What can hang from each mark:
j_716: j_80 j_869
j_80: j_216 j_260 j_716 j_869
j_869: j_80 j_270
j_260: j_869
j_216: j_260 j_270 j_869
j_270: j_80 j_216 j_716

Known rows, with every way that one mark hangs from another:
j_260[j_869]: +0.76 +0.47 -1.26 +0.07 +1.64 +0.09 -0.10 -2.51 +0.17 +0.24 +0.62 -2.14 -0.82 -0.08 +0.73 +0.20 +1.06 -1.23 +0.18 -1.32 +0.46 +1.19 +1.24
j_716[j_869[j_80[j_216 j_260] j_270]]: +1.48 -3.84 -2.69 -1.32 +1.41 +0.60 +1.28 -3.38 +1.44 -2.28 -0.78 -3.76 +0.99 -1.91 -1.41 -3.17 +1.66 +0.73 -1.37 -1.80 +1.07 +1.23 +1.92
j_80[j_260[j_869]]: +0.55 -0.03 -1.35 -1.68 +3.25 +0.48 +1.08 -3.77 +1.69 -0.15 -0.08 -2.48 -0.53 +0.29 +1.55 +0.00 +0.82 -1.83 -0.78 -2.39 +0.15 +1.13 +1.30
j_716[j_80[j_216 j_869]]: +1.29 -1.52 -0.41 +0.02 +2.21 -0.32 +0.32 -2.91 -0.15 +1.01 +1.07 -2.40 -0.41 -2.69 -1.25 -1.85 -0.91 +0.31 +0.89 -1.34 +0.35 +0.98 +1.86
j_270[j_716[j_80[j_216]]]: +1.08 -2.55 +0.64 +0.61 +0.94 +1.22 -0.70 -0.31 +1.83 +2.25 +1.17 -2.98 +0.76 -2.89 -1.14 -0.16 -0.71 +0.43 +1.71 -0.70 +1.16 -0.48 +1.54
j_270[j_216[j_869]]: +4.09 -1.55 -1.07 -1.67 +0.82 +0.41 -0.52 -0.81 -1.33 +1.94 +0.17 -3.02 -1.29 +0.55 +0.96 +0.35 -0.22 -1.00 +0.42 -2.31 -0.12 -0.46 -0.70
j_80[j_216 j_260 j_716]: +0.43 -3.21 -2.12 -3.39 +3.79 +1.66 +2.37 -2.97 +2.91 +1.44 +1.33 -2.31 +0.29 -0.30 +0.21 -3.05 -1.13 -1.65 +0.13 -3.78 +0.63 +0.39 +1.45
j_270[j_716[j_80]]: +0.77 -1.03 +1.57 +1.43 +0.36 +0.30 -1.51 +0.54 +0.93 +1.85 +0.54 -4.02 +1.39 -2.25 -0.32 +1.36 -0.52 +0.12 +0.68 +0.16 +0.58 -0.94 +1.12
j_260[j_869[j_80[j_716] j_270[j_216]]]: +0.95 -5.08 -2.99 -0.85 +0.76 +0.86 -1.48 -4.43 -0.47 -2.03 +0.55 -5.14 -0.81 -2.39 -1.30 -0.55 +2.73 -0.18 +3.27 -2.03 +1.72 +0.37 +1.72
j_80[j_216[j_270 j_869]]: +1.77 -2.37 -4.34 -2.06 +1.29 -0.76 +1.50 -2.85 -0.99 +2.86 +2.69 -1.91 -0.74 +0.00 -0.47 -3.40 -1.37 -1.66 -0.36 -3.55 +0.80 +0.55 +0.29
j_270[j_716]: +1.71 -0.98 +0.11 -0.07 +1.23 +1.58 -0.42 +0.91 +1.44 +2.17 +0.35 -3.07 +0.39 -0.81 +0.38 +0.53 +0.18 -1.01 +0.40 -0.73 +1.04 -0.23 +0.24
j_869[j_270[j_80[j_260 j_716]]]: -0.02 -3.45 -2.34 -2.71 +1.40 +0.03 +0.47 -3.37 +2.53 -0.46 +0.28 -4.46 +0.42 -1.43 -1.10 -3.44 +0.08 -0.81 -0.60 -2.37 +1.32 +1.11 +0.66
j_869[j_270[j_216[j_260]]]: +3.18 -2.09 -1.68 -1.29 +0.74 +2.28 -0.74 -2.10 +0.13 +2.18 -0.71 -5.55 +0.34 -1.01 -1.57 -0.51 -0.17 -1.45 +2.94 -0.90 +1.47 -1.44 -0.70
j_869[j_80[j_216 j_260 j_716] j_270]: -0.60 -6.01 -3.79 -2.72 +2.05 +1.13 +1.42 -4.06 +1.92 -1.72 +0.67 -4.38 +0.23 -2.14 -1.62 -3.43 +0.22 -0.30 +1.12 -2.94 +1.63 +1.68 +1.12
j_80[j_216 j_260 j_869]: +2.12 -2.21 -1.67 -3.25 +4.66 +1.28 +2.66 -3.71 +1.67 +1.05 +0.19 -1.56 -1.19 -1.02 +0.27 -2.90 -0.50 -1.44 -0.33 -3.21 +0.37 +1.75 +0.96
j_869[j_80[j_716] j_270]: -0.72 -3.81 -3.12 -0.05 -0.09 -0.12 -0.79 -2.01 -0.31 -1.76 +0.70 -5.00 +0.52 -2.09 -1.52 -1.70 +0.66 -0.08 +0.98 -1.12 +1.59 +1.29 +0.70
j_716[j_80 j_869[j_270]]: +0.66 -0.08 -0.22 +2.14 -0.58 -0.83 -1.46 -2.12 -0.22 -0.66 +0.00 -4.51 +3.15 -2.39 -1.56 -0.63 +0.88 +0.61 -0.97 +0.44 +0.80 -0.17 +2.06
j_216[j_260[j_869] j_270[j_80[j_716]]]: +0.64 -1.85 -4.02 -1.60 +0.52 -0.85 +1.05 -5.19 +0.48 +2.99 +1.95 -4.80 -0.02 -0.75 -0.12 -4.09 -0.35 -2.15 -0.54 -3.66 +1.42 -1.87 +3.37
j_716[j_869[j_80[j_260]]]: +1.59 -0.90 -0.87 -0.41 +1.58 -0.78 +0.74 -1.22 +0.59 -1.44 -1.72 -3.69 +0.58 -0.22 +0.93 -0.96 +1.00 +0.44 -3.91 -1.48 -0.54 -0.33 +2.16
j_716[j_80[j_216 j_260] j_869]: +1.39 -0.81 +0.14 -0.46 +2.30 -0.10 +1.03 -2.91 +2.07 +0.44 +0.07 -2.77 +2.00 -1.57 -0.22 -1.84 -0.28 +0.56 -2.16 -1.74 -0.23 -0.79 +3.22

Rows:
+2.26 -2.74 +1.66 -1.09 +2.65 +1.61 -0.96 -3.04 +2.34 +1.45 -0.56 -4.41 +0.21 -2.53 +0.67 +2.32 +1.38 -0.64 +1.96 -1.68 +0.52 -1.74 +2.14 -> j_270[j_216 j_716[j_80[j_260[j_869]]]]
+3.76 -2.44 -1.73 -1.37 +0.51 +2.55 +0.19 -3.34 +0.64 +2.52 -0.16 -6.12 +3.08 -1.14 -0.26 -2.18 +0.67 -1.86 +0.83 -2.56 +1.71 -3.39 +2.36 -> j_80[j_716[j_869[j_270[j_216[j_260]]]]]
+0.01 -4.15 -4.65 -2.80 +1.22 -1.84 +1.88 -3.96 -1.01 +0.67 +1.39 -4.72 +0.25 -0.07 +1.20 -2.76 -0.97 -1.75 -2.59 -4.72 +0.09 -0.23 +1.46 -> j_216[j_270 j_869[j_80[j_260 j_716]]]
+2.12 -3.34 -1.54 -3.06 +3.00 +0.00 +1.33 -2.85 +1.72 +2.57 +0.25 -3.60 -1.25 -1.98 -0.35 -3.34 +0.19 -1.10 -1.78 -2.74 +1.20 -0.07 +1.40 -> j_216[j_270[j_80[j_260 j_869] j_716]]
+4.50 -3.92 -0.46 -1.56 -0.65 +2.55 -1.47 -0.85 +1.64 +2.93 -1.20 -6.09 -0.22 -2.56 -1.79 -1.16 +0.61 -0.35 +2.82 -0.81 +2.43 -2.06 -0.10 -> j_869[j_270[j_80 j_216[j_260] j_716]]
-0.45 -2.47 -0.45 -0.57 +2.18 -0.34 +0.11 -1.92 +1.67 +2.69 +0.67 -4.71 +1.44 -2.32 -0.71 -0.28 -1.01 -1.00 -0.32 -1.23 +0.65 -1.80 +1.37 -> j_216[j_270[j_716[j_80[j_260]]]]
+3.63 -0.51 -1.05 -1.21 +1.60 +1.75 -0.13 -3.25 +0.19 +2.47 -0.53 -4.18 -0.83 +0.01 +0.70 +0.45 +0.40 -2.01 +1.96 -2.05 +0.64 -1.89 +1.34 -> j_270[j_216[j_260[j_869]]]
+1.58 -2.16 -2.54 -2.02 +1.65 +2.07 +1.97 -2.54 +1.70 +3.56 +1.61 -3.72 +1.10 -0.22 +0.06 -3.38 -2.06 -2.09 +1.17 -3.49 +1.10 -1.34 +2.02 -> j_80[j_216[j_260] j_716]
+1.10 -2.04 -1.37 -0.19 +0.65 +2.09 -0.67 -2.91 +1.41 +0.38 +0.65 -3.73 +1.08 -2.16 -0.26 +0.39 +2.38 -1.49 +2.19 -1.14 +2.46 +1.44 +0.85 -> j_260[j_869[j_270[j_716]]]
+2.72 -2.51 -1.74 -1.14 -0.82 +1.54 -0.30 -1.25 -0.09 +1.60 +0.59 -4.12 +1.71 -1.16 +0.54 -0.11 +0.51 -1.75 +0.66 -2.13 +1.98 +1.22 -0.75 -> j_216[j_869[j_270[j_716]]]
+0.46 -0.66 -0.20 +0.35 +0.93 -0.43 -0.30 -3.33 +1.00 -0.84 -0.86 -4.82 +3.42 -1.98 -0.87 -0.99 +0.60 +0.10 -1.98 -0.55 +0.50 -0.18 +1.94 -> j_716[j_80[j_260] j_869[j_270]]
+1.19 -2.76 -2.72 -0.79 -0.56 -1.05 +0.38 -1.50 -1.65 -0.04 +1.09 -4.09 -0.05 -0.10 +1.45 -1.31 -0.47 -0.66 -1.44 -3.32 +0.05 +0.67 +1.22 -> j_216[j_869[j_80[j_716]]]
+5.47 -3.83 -0.72 -1.50 -1.13 +1.70 -0.28 -0.30 -1.02 +3.11 -1.17 -5.95 -0.27 -0.84 +1.63 +0.93 -0.24 -0.81 +0.87 -2.95 +0.56 -2.42 +0.50 -> j_270[j_216[j_260 j_869[j_80]] j_716]
-0.30 -2.39 -2.46 +0.15 +0.78 -0.63 -0.11 -3.15 -0.32 -1.52 +1.13 -3.72 -0.70 -0.95 +0.66 -0.73 +1.45 -0.48 +0.06 -2.37 +0.63 +0.72 +2.88 -> j_260[j_869[j_80[j_716]]]
+4.16 -2.67 -1.92 -1.75 -2.49 +1.15 +0.16 -1.70 +0.47 +2.90 -0.22 -5.72 +1.49 -1.40 +0.31 -2.07 -0.42 -1.39 -0.20 -2.56 +2.17 -0.07 +0.06 -> j_216[j_260 j_869[j_270[j_80 j_716]]]
+0.75 -4.18 -3.88 -0.90 -1.39 -0.74 -0.12 -2.94 -1.80 -1.22 +1.05 -5.04 +0.82 -1.21 +0.05 -1.83 +0.35 -0.63 -0.03 -3.03 +1.39 +1.67 +0.45 -> j_216[j_869[j_80[j_716] j_270]]
+2.59 -2.55 -2.56 -2.75 +2.73 +2.20 +2.86 -4.17 +0.70 +3.59 +1.53 -3.57 +0.58 -1.12 +0.57 -4.14 -1.64 -2.53 +0.79 -4.38 +1.28 -0.69 +2.67 -> j_80[j_216[j_260] j_716 j_869]
+1.56 -3.32 -0.71 -2.16 +0.97 +1.32 -0.25 -1.32 +3.20 +0.31 -0.87 -4.41 +0.14 -2.27 -1.05 -1.64 +0.96 -0.26 -0.05 -1.14 +1.85 +1.04 -0.21 -> j_869[j_270[j_80[j_260] j_716]]
+5.11 -2.59 +1.56 -2.23 +1.95 +1.60 -0.32 -0.24 +3.24 +1.90 -1.87 -3.72 -0.27 -1.38 +0.50 -1.18 +1.98 +0.37 -2.02 -1.79 +0.53 -2.68 +2.19 -> j_270[j_80[j_260] j_216 j_716[j_869]]
+0.35 -1.30 +1.10 -0.25 +1.92 +0.74 -0.03 -3.13 +2.31 +0.87 -0.02 -3.96 +1.43 -2.07 +1.24 +1.70 +0.71 -0.84 +0.20 -1.71 +0.57 -0.18 +2.40 -> j_270[j_716[j_80[j_260[j_869]]]]
-0.08 -1.31 -1.95 -2.44 +3.44 +0.87 +1.74 -4.67 +2.18 +0.44 +0.93 -3.16 +0.48 +0.01 +1.95 -0.90 +0.68 -2.48 -0.60 -3.81 +0.47 +0.45 +2.40 -> j_80[j_260[j_869] j_716]
